Known rows, with every way that one mark hangs from another:
k_208{k_635{k_508{k_144} k_709{k_599{k_139 k_582}} k_930}}: [-3.698  2.235  0.555 -0.748 -0.323 -5.246  0.187  3.117 -2.901 -4.305
  1.394  3.597  1.381  0.427  0.678  0.616 -1.470 -2.569 -2.222]
k_709{k_635}: [-2.956 -1.361 -1.000 -1.074  0.383  0.810 -2.254  1.233 -5.575  0.486
  2.364  3.332 -5.104  1.302  0.688  1.680 -0.494 -2.079 -0.748]
k_208{k_635{k_508{k_144} k_709{k_599{k_582}}}}: [-4.274  1.250  0.226 -0.117 -0.770 -4.438 -0.809  3.070 -4.049 -1.606
  1.557  3.336 -0.322  0.449 -0.193  0.744 -0.224 -3.266 -2.089]
k_112{k_718}: [-3.969 -3.897 -1.509 -0.679  0.121  1.489 -0.773  1.487 -6.141  2.029
  3.411  3.136 -5.299  2.496  1.728  3.028 -2.272  1.899 -1.690]
k_635{k_508{k_144 k_326} k_709{k_599{k_139 k_582}} k_930}: [-2.282  3.869 -0.069 -0.944  1.948 -4.242  0.239  3.493 -1.485 -7.032
 -0.878  1.473  3.107  0.394  2.131 -0.520 -2.933 -2.002  0.420]
k_635{k_709{k_599}}: [-2.668  0.201 -1.025  1.211  0.908  0.168  1.156  2.765 -4.910 -0.698
  2.085  3.699 -3.977  1.468  1.321  0.807 -0.085 -2.122 -0.585]
k_709{k_635{k_508{k_144 k_326} k_930}}: [-4.703  2.803 -1.318 -1.696  0.185 -1.054 -3.693  2.713 -3.766 -4.672
  0.524  1.264 -0.316  0.704  1.452  2.222 -1.070 -1.773  0.357]
k_709{k_599}: [-3.466 -1.178 -2.200  0.536  1.165  0.955 -0.527  1.068 -6.895  0.887
  1.016  3.653 -4.437  1.599  0.815 -0.993 -1.588 -0.849  1.020]
k_635{k_508{k_144 k_326{k_314 k_718}} k_709 k_930}: [-5.563  4.347 -0.792 -2.403  0.501 -2.755 -0.160  5.726  1.555 -8.237
  0.967 -1.793  2.750  0.900  1.528  4.261  0.374 -1.996  0.034]
k_599{k_582}: [-1.090 -3.916 -0.216 -0.421  1.365  0.489 -1.433  0.915 -5.827  1.897
  1.780  2.018 -5.564  0.344  0.537 -0.915 -3.120 -1.446 -0.648]
k_635{k_508{k_326} k_709{k_599} k_930}: [-3.908  4.313 -1.253  1.033  0.826 -1.919  0.417  4.173 -2.598 -7.418
 -0.459  2.843  0.807  1.070  2.456  1.185  0.337 -0.589  0.052]
k_208{k_635{k_508{k_326{k_718}} k_709{k_599{k_582}} k_930}}: [-4.211  2.965 -0.359 -1.932 -1.409 -5.225  0.824  4.480 -2.034 -6.099
 -1.265  3.709  1.483  0.740  1.021  1.666  0.676 -1.988 -2.407]
k_112{k_139}: [-2.391 -3.232 -1.915 -0.320  0.067  1.114 -2.329  0.397 -5.045  1.000
  5.548  4.282 -7.488  2.000 -0.020  1.884 -1.402  0.863  0.455]
k_635{k_508{k_326{k_314}} k_709 k_930}: [-4.557  2.887 -0.134 -0.658  1.295 -1.018 -0.076  4.956 -0.046 -7.387
  1.458  0.851  0.285  1.343  1.788  3.268  0.890 -0.407 -0.282]
k_508{k_144 k_326{k_718}}: [-5.150 -0.230 -2.692 -4.338  1.145 -0.118 -3.346  2.990 -2.593 -1.662
  0.051 -1.345 -2.416  1.067  0.661  2.597 -1.899 -2.203  1.865]
k_635{k_508{k_326{k_718}} k_709}: [-3.615  1.338 -0.884 -0.504  1.066 -2.542 -0.956  3.274 -0.408 -5.263
  1.083  1.092 -0.799  0.889  0.922  2.719  1.384 -0.916 -0.653]
k_508{k_326{k_314}}: [-4.811 -1.958 -1.295 -3.877  2.384  1.989 -2.225  3.028 -2.581 -0.748
  0.683  1.008 -4.603  2.317  0.433  2.002 -0.857 -0.376  1.899]
k_326{k_314 k_718}: [-4.665 -2.169 -1.301 -3.754  0.678 -0.075  0.592  2.732 -0.715 -0.742
  2.228 -0.454 -2.830  1.836 -0.395  2.687  0.019 -1.150  0.218]

Rows:
[-3.729  4.496 -0.889 -0.466  2.034 -3.273 -0.235  3.586 -1.361 -7.583
  0.084  1.651  2.681  0.985  2.187  0.752 -1.799 -1.449  0.977] : k_635{k_508{k_144 k_326} k_709{k_599{k_139}} k_930}
[-3.343  3.728 -0.537  1.359  1.484 -3.158  0.615  2.761 -2.197 -6.271
  2.172  1.796  2.197  0.613  1.854  0.436 -1.795 -1.682 -0.052] : k_635{k_508{k_144} k_709{k_599{k_139}} k_930}
[-0.494  0.675  0.188  0.041  1.433 -1.806  3.008  2.751 -3.462 -3.607
  1.001  3.797 -1.390  0.939  2.330 -0.694 -2.619 -2.035 -1.199] : k_635{k_709{k_599{k_139 k_582}} k_930}
[-4.111  0.582 -0.906 -0.350  0.403 -1.123 -3.788  1.208 -4.658 -1.183
  2.577  1.577 -1.849  0.558  0.228  1.589 -0.738 -2.217 -0.143] : k_709{k_635{k_508{k_144}}}
[-1.035  0.941  0.422 -0.471  2.765 -4.025  0.286  1.907 -1.729 -4.229
 -0.666  3.506  0.381  1.012  1.017 -1.475 -1.480 -1.070  0.117] : k_635{k_508{k_326} k_709{k_599{k_139 k_582}}}
[-2.384  2.745 -0.253  1.925  1.554 -2.836  1.599  2.237 -2.288 -6.458
  1.984  3.499  0.949  0.961  1.981  0.043 -0.908 -0.390 -0.769] : k_635{k_508 k_709{k_599{k_139}} k_930}
[-6.607  1.371 -1.193 -2.051 -0.448 -2.034 -3.900  3.237 -3.790 -4.092
  1.208  2.035 -0.873  0.778  0.486  2.664 -0.830 -0.891 -0.575] : k_208{k_635{k_508{k_144 k_326} k_930}}
[-1.916  1.340 -0.651  0.397  1.517 -0.858  2.476  2.785 -3.377 -4.123
  1.963  3.929 -1.821  1.465  2.405  0.540 -1.587 -1.415 -0.744] : k_635{k_709{k_599{k_139}} k_930}
[-3.509  0.857 -0.419  0.597  1.807 -1.065 -1.861  2.989 -1.894 -4.199
  1.820  1.920 -2.132  1.069  1.004  2.123  0.836 -0.635 -0.322] : k_635{k_508{k_326} k_709}
[-3.955  2.042 -1.112 -1.236  0.287 -0.732 -2.881  2.362 -3.855 -4.800
  0.337  2.709 -1.174  1.002  1.648  1.998 -0.285 -0.797 -0.201] : k_709{k_635{k_508{k_326} k_930}}
[-5.481  4.977 -1.954 -3.368 -0.471 -3.194 -0.622  3.615 -2.376 -5.735
 -2.313  1.293  3.277  1.409  1.184  1.296 -0.457 -2.528  1.311] : k_709{k_599 k_635{k_508{k_144 k_326{k_314 k_718}} k_930}}
[-2.721  2.022  0.653 -2.384  2.950 -4.465  0.078  3.163 -0.022 -4.078
 -0.399  0.814  2.342  1.171  0.404 -0.585 -2.060 -2.524  1.194] : k_635{k_508{k_144 k_326{k_314}} k_709{k_599{k_139 k_582}}}
[-4.804  5.285 -1.443  0.486  0.674 -2.215 -0.557  4.637 -2.525 -7.167
 -0.247  1.083  2.068  0.733  2.372  1.562 -0.639 -1.906  0.751] : k_635{k_508{k_144 k_326} k_709{k_599} k_930}
[-4.077  1.894  0.110  0.050 -0.258 -4.093  0.596  2.751 -2.950 -4.899
  1.964  5.097  0.102  1.219  0.791  1.260  0.191 -1.068 -2.336] : k_208{k_635{k_508 k_709{k_599{k_139}} k_930}}
[-1.036  0.667  0.206 -1.614  1.612 -4.723 -1.176 -0.243 -4.374 -1.115
 -0.604  3.483  1.250  0.521  0.233 -2.904 -3.734 -2.911  0.391] : k_709{k_599{k_139 k_582} k_635{k_508{k_144}}}
[-2.074  1.852 -0.986 -2.453 -0.097 -4.266 -0.717  1.635 -4.069 -2.759
 -3.382  3.447  0.962  0.710  0.612 -1.417 -0.997 -2.472  0.075] : k_709{k_599{k_582} k_635{k_508{k_326{k_718}}}}
[-2.488  3.691 -0.396  0.637  0.797 -2.877  0.954  4.082 -2.716 -6.883
 -1.404  2.695  1.348  0.544  2.404 -0.087 -0.742 -1.232 -0.477] : k_635{k_508{k_326} k_709{k_599{k_582}} k_930}
[-1.295 -0.282 -0.676 -1.170  0.006 -1.520  0.043  1.217 -6.867  1.064
 -1.061  4.604 -2.688  0.965  0.815 -1.777 -2.008 -3.211 -0.510] : k_709{k_599{k_582} k_635}
[-3.859  4.926 -1.270 -1.650  1.296 -4.562  0.722  3.827  0.130 -8.624
 -0.678  0.651  4.028  0.821  2.000  1.321 -1.251 -1.725  0.615] : k_635{k_508{k_144 k_326{k_718}} k_709{k_599{k_139}} k_930}
[-2.793  3.513 -0.636  0.071  2.050 -2.932  0.700  3.000 -1.373 -7.820
 -0.157  3.353  1.437  1.314  2.327  0.357 -0.837 -0.118  0.231] : k_635{k_508{k_326} k_709{k_599{k_139}} k_930}
[-5.291  2.766 -0.958 -2.803  0.400 -1.062 -2.996  3.384 -2.382 -4.744
  0.511  0.656  0.401  1.092  1.166  2.753 -0.742 -1.954  0.594] : k_709{k_635{k_508{k_144 k_326{k_314}} k_930}}
[-4.522  2.861  0.098 -0.076 -1.327 -4.352 -0.040  3.998 -3.930 -4.022
  1.130  3.127  0.875  0.262  0.741  1.308 -0.518 -2.942 -2.431] : k_208{k_635{k_508{k_144} k_709{k_599{k_582}} k_930}}
